Each row was made from one small tree. The marks that hang from a mark follow it in brackets, in alphabetical order. Every link used is in the known rows. Write each row's tree.
In the rows, zero is written as 128.
Known rows
lipumo[fipeku[veguk]]: [138 138 155 119 123 150 124 122 119 154 108  97 127 131 140 119 124 117
 124 135 122 139 129 127 133 133 142 126  94 108  83 142 131 145 128 149
 118 133 150 111 119 104]
dasem[somu]: [141 155 135 103 127 148 121 135 113 126 117 135 138 119 129 120 105 112
 119 137 124 132 158 118 110 119 124 125 102 117 127 141 114 122 133 125
 118 131 142 111 125 124]
kesa[dasem[somu] kiba]: [139 167 137  91 128 152 117 138 120 143 119 110 125 113 127 129 106  95
 122 133 138 151 180 107 128 116 103 119  97 135 138 146 133 122 129  96
  96 132 143 109 124 133]
gigupi[kesa[dasem kiba[zanizef]] megur]: [114 146 171 101 153 159 115 139 156 143 141  97 120 126 141 138 115  95
 117 135 137 158 176  90 117 117 111 121 107 144 143 142 135 100 100  97
  54 150 138  95 131 137]
roziv[lobi]: [123 146 125 118 135 150 125 133 115 141 132 106 137 120 134 130 104 117
 124 138 122 129 161 119 132 123 122 123 113 106 126 125 122 126 135 131
 121 156 137 112 119 114]
dova[gedap[somu[gufogu] veguk[fipeku] ziturid] vena]: [ 96 141 132 109 188 147  94 134  67 105 154  80 132 118 118 126  73  86
 111 159 135 185 128 168 130 118 136 116 147 137 139 143 103 110 139 123
  53 153 175 155 119 105]
lefa[suvo[gedap[somu veguk] gigupi[kesa[dasem] megur]]]: [100 150 201  70 152 150 102 114 135  75 131  52 132 124 143 107 101 101
 119 146 123 182 175 125  83 134 108 142 134 175  97 190 125  99 124 133
   9 188 144 151 137  74]
somu[gufogu]: [134 145 127 108 148 145 119 139 110 138 124 120 140 123 134 121 111 110
 110 145 127 139 141 120 129 124 135 124 117 123 123 126 114 128 132 125
  97 146 159 131 129 107]
dizol[kesa[dasem gigupi[megur] vena]]: [111 165 151  74 128 140 113 127 175 135 119  57 106 129 144 123 106  92
 108 138 140 146 188 111 127 116 133 124 118 146 144 161 132 130 120 105
  69 152 153 126 123 125]
dasem[kesa[gigupi[megur] kiba vena]]: [ 91 158 173  84 134 145 113 140 163 129 117  73 100 130 135 123 106  91
 122 137 154 158 172 103  82 123 105 117  99 155 146 152 127 130 127 106
  75 139 152 111 129 134]
mizan[kifif[fotir[gufogu[somu]]]]: [135 138 123 113 133 144 131 157  97 122 128 163 125 139 123 102  95 113
 123 149 135 150 115 120 144 124 125 130  95  99 108 105 107 138 119 142
 106 143 146 130 134 135]
dizol[kesa[vena]]: [114 156 127 105 138 141 116 135 129 127 110  88 127 123 136 131  97 107
 103 132 137 133 152 123 134 123 135 124 125 125 121 140 115 141 118 124
 112 148 151 129 126 112]
lipumo[fipeku]: [126 139 147 116 124 153 120 125 118 147 139 120 134 127 136 132 121 118
 114 141 124 136 129 120 140 128 135 128 101 102  96 135 126 140 123 145
 111 145 147 118 114 120]
fotir[gufogu[somu] kifif]: [134 155 124 111 149 150 125 146  88 148 136 142 126 120 128 107 100 115
 137 142 120 137 129 120 141 124 118 116 121  95  95 117 104 121 133 137
  94 154 132 158 142 137]
dizol[kesa[gigupi[megur]]]: [119 152 146  89 129 134 121 130 139 130 109 114 117 126 149 113 112 112
 102 138 119 131 167 110 104 118 144 125 112 137 139 155 123 122 117 118
  78 150 143 114 124 125]
gedap[somu[dasem gufogu] veguk[fipeku] ziturid]: [103 132 128 111 165 131  92 152  94 108 138  51 107 132 131 108  94  87
 115 156 119 188 141 146 117 116 129 135 158 140 150 137 101 105 143 131
  64 146 170 141 132 101]
gedap[somu[dasem[kesa[gigupi vena]]] veguk[fipeku] ziturid]: [ 74 147 153  96 141 131  88 149 141 102 141   4  71 132 126 110  88  75
 116 153 143 192 161 148  82 117 106 137 138 140 165 159 102 115 147 132
  71 140 167 120 133 113]
somu[dasem[kesa] gedap]: [116 150 144 104 118 138 119 175 129 140 127  93 125 127 139 104 119 108
  98 140 136 133 168 116 109 118 127 143  88 137 135 125  94 118 132 115
  76 140 154 120 147 105]
roziv[lobi[gufogu[somu[dasem[kesa] gedap[veguk[fipeku]]]]]]: [ 78 150 129 112 143 126 115 148 114 161 131  72 114 114 130  95 109 105
 135 159 153 170 185 137 137 115 131 167 123 117 130 100  62 115 156  99
  55 149 156 119 165 113]
lobi[gufogu[somu[dasem gedap[ziturid]]]]: [115 144 132 112 148 124 109 169  96 138 133 130 143 133 138  93 124  97
 127 146 134 176 150 126 147 112 139 129 118 127 137 104  90 124 149 122
  49 148 163 157 146 132]
dasem[kesa somu[gedap gufogu]]: [138 165 161  93 134 137 119 151 126 144 101 132 129 107 130 103  97 106
 109 148 140 139 175 119 102 117 126 144  79 152 141 131  80 117 139  93
  74 117 148 113 146 107]
kiba[kesa[dasem vena] zanizef]: [117 153 133 111 144 166 115 145 154 162 159 112 129 112 129 142 103  92
 120 128 151 143 163 116 155 130 115 120 112 110 150 149 139 133 117 104
 106 144 152 104 143 131]
roziv[lobi[gufogu[somu]]]: [116 148 124 118 157 137 124 127  95 155 134 140 146 112 129 115 118 115
 143 145 136 149 160 124 150 119 129 128 127  97 113 101 102 132 145 124
 100 160 144 131 132 133]
mizan[kifif]: [142 142 104 116 129 153 124 143  97 135 128 135 136 135 131 121 102 109
 104 141 125 135 123 111 132 126 134 127 109 113 108 129 127 132 118 142
 113 134 146 113 122 102]
kifif[fotir[gufogu[somu[gedap]]] mizan]: [109 130 170 112 129 129 129 166 132 104 131 137 125 131 122 106 101 120
 134 147 143 149 149 128 131 126 124 113  80 115 125 113 100 131 127 113
  84 144 141 129 145 147]
gufogu[somu[dasem[kesa[gigupi kiba[zanizef]]] gedap]]: [ 97 149 162 102 143 127 116 174 142 144 130 140 117 102 134  99 126  91
 116 142 152 164 175 108  94 123 108 126  73 147 177 129  94 115 146  85
  27 143 148 102 157 150]
roziv[lobi[gufogu]]: [118 150 129 114 144 148 121 124  96 160 141 112 141 113 132 128 112 118
 128 142 135 134 163 122 152 120 121 126 124 100 116 114 115 130 134 129
 115 155 145 122 128 114]
gigupi[kesa[dasem kiba] megur]: [123 151 158  91 140 154 116 138 148 141 123  73 120 140 142 129 116  95
 118 136 135 158 177  92 118 114 119 128 113 148 125 141 136 109 103 100
  55 153 144 113 125 126]
dova[gedap[somu veguk] vena]: [113 140 143 107 164 154 105 135  69 103 153  98 155 114 124 133  94 102
 109 142 141 151 143 156 120 121 125 109 138 134 111 156 118 121 122 119
  86 164 159 151 111 102]
lefa[suvo]: [120 145 139 114 127 153 117 134 115 133 123 127 141 129 135 119 110 118
 114 137 121 136 139 125 110 134 126 130 111 115 109 143 126 131 123 136
 103 161 145 130 130 107]
fotir[gufogu[somu[dasem[kesa[vena]]]] kifif]: [100 166 139  97 142 144 117 170 110 148 136  93 105 125 124  97  99 104
 132 143 142 144 147 121 117 122 105 126 119 115 108 113  85 118 140 129
  85 153 147 164 156 131]
dasem[kesa[vena] somu[gedap]]: [121 166 163  94 123 144 117 150 153 132 110  97 123 116 128 113  91 100
 118 137 154 142 175 121 106 118 114 140  82 146 136 141  91 131 136 103
  97 118 145 114 140 115]
dova[gedap[somu[gufogu] veguk ziturid]]: [122 140 148 106 174 141  92 139  70 106 135  96 136 116 129 121  82  94
 122 147 127 181 138 155 122 118 130 109 152 155 135 157 116 121 134 114
  76 150 165 154 112  99]
mizan[kifif[fotir]]: [139 133 125 114 116 149 128 149 112 117 133 129 127 148 130 125 105 113
 100 142 138 134 118 115 134 124 127 132  94 113 123 115 125 132 114 134
 121 131 154  98 120 114]
dizol[kesa[dasem gigupi kiba[zanizef]]]: [116 164 148  95 141 143 113 131 139 154 127 112 106  94 136 136 110  92
  99 133 140 146 181 107 131 122 108 111  94 132 164 160 135 122 117  90
  67 148 140  89 131 139]
gigupi[megur]: [123 139 141 107 137 150 123 139 129 123 129 114 136 141 143 122 115 114
 118 137 119 134 149 108 111 118 136 123 118 126 117 136 128 121 119 132
 100 148 145 125 123 122]
lobi[roziv]: [129 145 121 106 136 149 119 134  99 157 144 113 142 119 132 118 117 117
 112 136 137 135 151 115 110 125 130 119 110 109 115 132 130 122 120 139
 115 144 143 124 124 106]
suvo[gedap[somu[dasem gufogu] ziturid]]: [114 144 143 101 170 134  99 164  85  92 135  83 131 124 136 103 108  94
 108 142 111 175 146 134 117 122 117 118 126 156 151 138 114 109 153 154
  46 161 163 165 135  96]
kifif[fotir[gufogu[somu[gedap[veguk ziturid]]]] mizan]: [100 127 181 120 127 123 113 166 115  89 119 100 109 143 122 107  77 109
 147 148 141 180 151 146 110 123 121 109 105 125 124 131  91 125 133 111
  88 139 140 130 137 143]

Write each row's tree
[104 131 160 115 133 133 129 154 120 100 134 138 118 135 117 114 103 123
 135 147 136 145 141 128 114 126 119 104  95 101 119 116 109 128 125 127
 112 148 143 124 137 156] => kifif[fotir[gufogu[somu]] mizan]
[131 170 161  81 130 135 117 131 130 141 105 127 113 105 127 104 103 103
 110 152 137 141 175 120  74 121 119 134  85 142 153 146  94 115 146 106
  84 120 154 101 137 120] => dasem[kesa[gigupi] somu[gufogu]]
[117 132 144 115 143 135  95 161  87  96 134  60 119 136 137 113 102  94
 117 139 117 175 150 140  99 115 116 121 151 140 135 153 114 112 131 135
  95 151 154 141 116 106] => gedap[somu[dasem] veguk ziturid]
[113 143 134 121 150 161 117 147 137 148 151 138 138 112 130 137 103 102
 120 126 147 137 144 119 137 136 120 117 112 110 147 146 128 137 119 116
 116 142 149 105 144 131] => kiba[kesa[vena] zanizef]
[ 94 165 196  82 142 148 112 137 169 131 120 116 101 107 129 124  99  90
 129 135 156 157 187 100  66 123  90 114  85 160 174 163 117 113 131  90
  76 119 140  84 136 154] => dasem[kesa[gigupi[megur] kiba[zanizef] vena] somu]
[109 153 143  93 134 147 111 135 145 129 124  78 118 118 129 133 110  89
 122 135 153 158 155 114 123 130 105 106 108 133 143 151 138 144 136 114
  88 147 157 120 122 127] => kesa[gigupi kiba vena]
[116 159 134  97 138 156 111 141 142 139 132  57 120 125 127 142 105  85
 122 131 154 160 167 111 149 122 103 111 113 133 129 140 144 140 125 105
  94 149 157 127 122 123] => kesa[dasem kiba vena]
[ 95 155 150 104 134 135 124 172  93 139 136 121 101 127 119  94 105 120
 130 147 128 133 153 119  86 127 110 108 109 114 110 114  90 100 134 124
  84 145 135 139 157 141] => fotir[gufogu[somu[dasem[kesa]]] kifif[mizan]]
[ 89 161 151  85 125 139 109 158 146 135 124  60 101 122 130 116 116  88
 110 138 157 157 171 113  92 126  99 120  96 147 155 142 118 129 140 108
  75 144 164 116 137 125] => somu[dasem[kesa[gigupi kiba vena]]]
[136 154 137 115 148 142 117 163  92 145 130 133 123 126 132  98  84 103
 141 141 120 160 133 126 152 120 120 117 110 113 115 118  94 120 140 130
  63 146 130 166 144 135] => fotir[gufogu[somu[gedap[ziturid]]] kifif]
[106 145 136 107 137 138 124 168  87 131 141 126 119 130 121  98 110 119
 137 145 121 136 142 119 116 129 118  99 122 108 111 115 108 104 136 131
  82 153 137 152 152 143] => fotir[gufogu[somu[dasem]] kifif[mizan]]
[ 71 149 175  92 154 133 112 164 164 128 130 111 105 122 133 108 124  86
 131 141 156 172 174 101  73 123 105 116 101 156 175 136 108 112 140  96
  42 147 155 113 146 162] => gufogu[somu[dasem[kesa[gigupi[megur] kiba[zanizef] vena]]]]
[116 170 169  66 126 149 110 131 170 133 119  72 111 122 132 122 107  80
 137 137 152 166 197 100 115 117 102 114 101 161 161 164 144 124 135  88
  64 132 151 115 122 146] => kesa[dasem[somu] gigupi[megur] kiba vena]
[101 142 139 118 145 123 105 160  85 143 126  84 138 124 136  97 106 100
 148 148 138 185 178 140 143 114 131 137 139 130 131 110  79 119 158 105
  60 157 153 147 140 119] => roziv[lobi[gufogu[somu[dasem gedap[veguk ziturid]]]]]
[111 139 130 100 139 125 109 154  79 168 138  99 152 114 136  88 133 109
 131 147 162 171 171 129 127 120 141 140 133 133 106 113  89 120 141 105
  60 148 160 153 151 104] => lobi[gufogu[somu[dasem gedap[veguk]]] roziv]
[139 141 128 109 120 154 128 153  99 128 137 136 119 138 126 115  91 116
 108 145 133 136 118 119 146 125 117 129  91 101 109 116 118 138 110 147
 123 138 146 119 128 115] => mizan[kifif[fotir[gufogu]]]
[114 147 140 112 144 143 126 147  92 132 136 139 119 123 118 110  97 121
 142 143 124 135 135 121 118 131 117  96 120 101  98 121 112 115 131 131
  97 148 127 143 144 145] => fotir[gufogu[somu] kifif[mizan]]
[ 85 149 182  78 145 135 102 160 150 114 131  56  99 126 137 106 120  84
 116 139 151 168 176 106  77 117  94 116 117 174 167 154 126 117 127 107
  50 149 158 129 130 129] => gedap[somu[dasem[kesa[gigupi[megur] kiba vena]]]]
[115 143 139 118 147 132 117 134  99 151 121 106 148 110 133 110 106 111
 149 147 149 164 175 134 153 120 132 142 132 120 105 114  86 133 148  97
  79 156 142 133 140 112] => roziv[lobi[gufogu[somu[gedap[veguk]]]]]
[122 167 164  67 119 149 113 127 179 128 126  70 115 129 134 117 108  88
 132 142 143 153 192 109 113 115 118 122 103 146 154 162 135 121 136 105
  77 134 152 120 122 137] => kesa[dasem[somu] gigupi[megur] vena]
[107 135 118 128 147 131 109 146 122 117 120  87 117 137 132 111  86  92
 137 150 130 189 143 141 133 118 144 142 125 117 127 130  89 126 149 118
  64 139 150 129 139 126] => gufogu[somu[gedap[veguk[fipeku] ziturid]]]
[128 155 139  86 121 154 120 137 154 162 140 108 121 129 144 114 121  96
 120 135 131 141 179 105 126 121 132 128 105 127 154 159 148 123 120 104
  72 149 148 109 136 134] => kiba[kesa[dasem gigupi[megur]]]
[105 141 158 112 141 132  95 164  93 104 128  55 101 133 134 109  95  94
 111 141 124 171 159 140  70 111 108 131 140 144 135 152  99 107 128 129
  97 143 151 127 123 106] => gedap[somu[dasem[kesa]] veguk ziturid]
[110 143 142 124 151 127 108 138  91 144 120 100 137 120 134 109  93 102
 154 146 140 184 171 142 146 116 130 133 136 123 118 117  84 128 152 106
  74 151 142 139 133 120] => roziv[lobi[gufogu[somu[gedap[veguk ziturid]]]]]
[ 94 150 146 110 137 124 114 158  99 158 122  87 129 112 134  94 114 109
 137 150 153 161 192 133 123 116 125 155 124 132 120 106  66 118 151  92
  66 153 150 129 154 109] => roziv[lobi[gufogu[somu[dasem[kesa] gedap[veguk]]]]]
[105 147 118 112 150 132 121 146  88 154 140 125 147 118 132 103 131 114
 137 147 132 150 167 121 145 118 130 132 131 105 126  94  98 120 151 124
  85 165 155 140 140 131] => roziv[lobi[gufogu[somu[dasem]]]]
[138 172 146  75 111 150 114 144 172 162 128  98 128 104 131 109 104  82
 126 135 160 151 196 120 149 124 120 136  83 142 172 164 127 137 140  79
  65 126 153 111 146 127] => kiba[kesa[dasem[somu[gedap]] gigupi vena]]
[ 87 148 124 112 133 157 112 121 118 110 120  67 122 128 133 122  92 111
 120 144 125 163 144 143 114 143 126 151 119 119  97 156 117 127 146 151
  76 168 149 130 152  84] => lefa[suvo[gedap[veguk[fipeku]]]]
[ 84 153 185  94 148 149 112 141 170 134 131  98 100 118 134 131 106  91
 122 135 157 156 170 101  81 126  97 109  93 150 162 157 125 121 123 101
  72 137 145  93 135 145] => dasem[kesa[gigupi[megur] kiba[zanizef] vena]]
[124 167 152 100 130 145 119 143 111 135 105 130 114 109 126 121  99 105
 117 134 140 141 171 109  83 119  99 125  88 138 134 141 107 120 128 101
 107 121 138  94 131 131] => dasem[kesa[kiba] somu]
[127 162 171  87 106 135 113 138 142 131  99  89 111 107 133 104  93 101
 118 145 148 150 192 130  73 120 116 145  86 149 138 165  86 119 143  92
  82 118 141  93 139 109] => dasem[kesa[gigupi] somu[gedap[veguk]]]
[118 150 147 107 130 155 124 145  94 138 141 112 113 124 120 122  91 124
 128 140 123 121 137 120 122 133 110  93 115 103  99 133 123 113 121 136
 114 144 128 133 139 124] => fotir[gufogu kifif[mizan]]
[146 171 160  70 129 138 112 141 143 157 110 105 126  97 131 108 110  83
 120 147 151 165 195 109 138 118 111 125  78 167 171 148 120 122 148  68
  29 126 155 115 137 123] => kesa[dasem[somu[gedap gufogu]] gigupi kiba]
[115 145 130 106 124 135 128 181  98 127 129 142 108 140 124  88 103 111
 110 153 138 148 132 119 112 119 118 144  85 112 122  98  87 124 123 134
  93 140 153 124 147 132] => mizan[kifif[fotir[gufogu[somu[dasem[kesa]]]]]]
[100 169 179  90 138 148 111 136 156 134 122 115 102  94 120 130  96  90
 122 136 161 154 178 112  76 128  84 113  80 144 172 160 112 122 137  93
  91 119 143  78 138 147] => dasem[kesa[gigupi kiba[zanizef] vena] somu]
[120 139 144 108 136 130 101 171 102 124 116  68 131 135 140 105  99  94
 116 148 128 175 159 137 120 120 138 132 129 157 140 136  91 115 146 108
  59 143 165 145 137  91] => somu[dasem gedap[veguk ziturid] gufogu]
[107 144 150 111 136 130 114 185  91 129 136 117 115 135 125  90  96 107
 139 145 120 159 145 126 123 124 121 100 111 125 130 116  96 102 144 124
  51 144 136 162 153 143] => fotir[gufogu[somu[dasem gedap[ziturid]]] kifif[mizan]]
[129 161 173 101 133 131 103 151 110 128  92  95 114 118 130 103  73  95
 121 149 138 170 178 138  81 116 122 142 104 163 140 148  70 111 145  90
  78 111 147 114 137 102] => dasem[kesa somu[gedap[veguk ziturid] gufogu]]
[120 168 174  95 142 134 105 156 138 131 102  94 115 119 126 107  76  88
 120 146 148 167 171 129 102 117 118 134  93 163 156 135  80 125 147  99
  73 111 155 126 138 113] => dasem[kesa[vena] somu[gedap[ziturid] gufogu]]
[104 153 142 114 137 152 109 140 103 106 118 107 131 133 138 116  94 109
 118 133 110 162 141 134 106 139 118 123 104 128 117 152 126 125 143 163
  77 168 144 146 134 100] => lefa[suvo[gedap[ziturid]]]
[122 164 142  94 142 139  99 142 124 142 109  62 103 117 126 117  74  73
 132 151 143 199 183 130 144 114 118 138 114 159 159 145 102 114 150  74
  40 117 157 115 139 115] => kesa[dasem[somu[gedap[veguk[fipeku] ziturid] gufogu]] kiba]
[125 145 127 104 153 132 119 139  93 175 143 145 157 107 132  97 131 113
 128 145 158 158 157 118 144 120 142 132 110 116 109 106 100 131 133 116
  65 142 150 148 146 118] => lobi[gufogu[somu[gedap]] roziv]
[105 155 164 106 142 147 116 140 137 145 133 128 102 100 129 131 110  99
 109 137 145 146 163 109  84 128  94 113  81 127 159 152 120 120 127 107
  86 136 141  77 137 139] => dasem[kesa[gigupi kiba[zanizef]]]
[ 93 140 128 116 175 152  96 132  71  99 162  76 129 123 120 132  75  89
 113 151 133 178 129 167 126 117 129 113 143 124 132 151 113 115 132 135
  72 156 165 145 113 113] => dova[gedap[somu veguk[fipeku] ziturid] vena]
[110 148 157 106 132 128 100 174 108 131 109  60 111 133 138  99  93  94
 110 150 136 172 170 136  92 117 129 142 117 162 140 135  75 110 144 102
  61 135 163 133 143  91] => somu[dasem[kesa] gedap[veguk ziturid] gufogu]
[ 80 151 144 103 142 132  97 166 140 129 120  16  93 136 130 106  80  80
 115 156 151 188 162 143 115 119 131 153 123 154 150 128  73 118 153 106
  52 130 177 133 153  93] => somu[dasem[kesa[vena]] gedap[veguk[fipeku] ziturid] gufogu]
[137 171 147  78 118 147 114 129 136 144 120 100 116 105 128 121 112  89
 122 138 141 155 188 108 117 118  99 115  87 137 156 159 139 121 139  94
  77 133 146 101 123 138] => kesa[dasem[somu] gigupi kiba]
[102 151 145 113 142 123 110 186 110 132 110 116 116 130 135  95 109  89
 121 137 138 180 163 116 100 114 116 128  93 152 155 117  91 117 144  99
  42 140 151 133 143 139] => gufogu[somu[dasem[kesa[kiba]] gedap[ziturid]]]
[107 159 159  76 132 151 110 134 173 136 131  53 110 132 137 130 114  80
 130 136 153 166 180 101 126 120 107 110 110 149 149 156 152 131 128 100
  60 150 157 124 121 136] => kesa[dasem gigupi[megur] kiba vena]
[ 95 156 132 110 147 129 121 150  94 160 134 121 129 114 130  99 125 113
 130 148 140 146 177 121 118 115 121 142 118 111 128  95  83 116 148 118
  88 158 153 128 146 130] => roziv[lobi[gufogu[somu[dasem[kesa]]]]]
[104 148 179  76 156 129 105 161 124 127 122  90 105 117 140  96 127  90
 108 148 137 166 174 105  73 117 108 123 115 181 172 143 116 103 130  98
  28 147 161 128 135 121] => gedap[somu[dasem[kesa[gigupi[megur] kiba]] gufogu]]
[128 136 139 102 158 135 108 160  98 120 139 101 140 121 135 106 124 102
 104 146 122 149 146 124 124 118 126 124 134 143 144 128 114 114 132 128
  73 155 165 147 130 103] => gedap[somu[dasem gufogu]]
[134 158 184  91 150 147 105 141 139 152 110  90 127  97 130 125  93  86
 121 145 157 178 197 114 120 121 108 139 102 173 149 152  97 100 124  53
  31 127 143  92 145 110] => gigupi[kesa[dasem[somu[gedap[veguk] gufogu]] kiba[zanizef]]]
[106 146 132 116 150 124 112 164  92 150 135 119 144 124 136  95 117 102
 140 146 132 172 170 128 153 112 132 131 120 124 147  95  88 119 157 117
  53 157 153 150 141 131] => roziv[lobi[gufogu[somu[dasem gedap[ziturid]]]]]
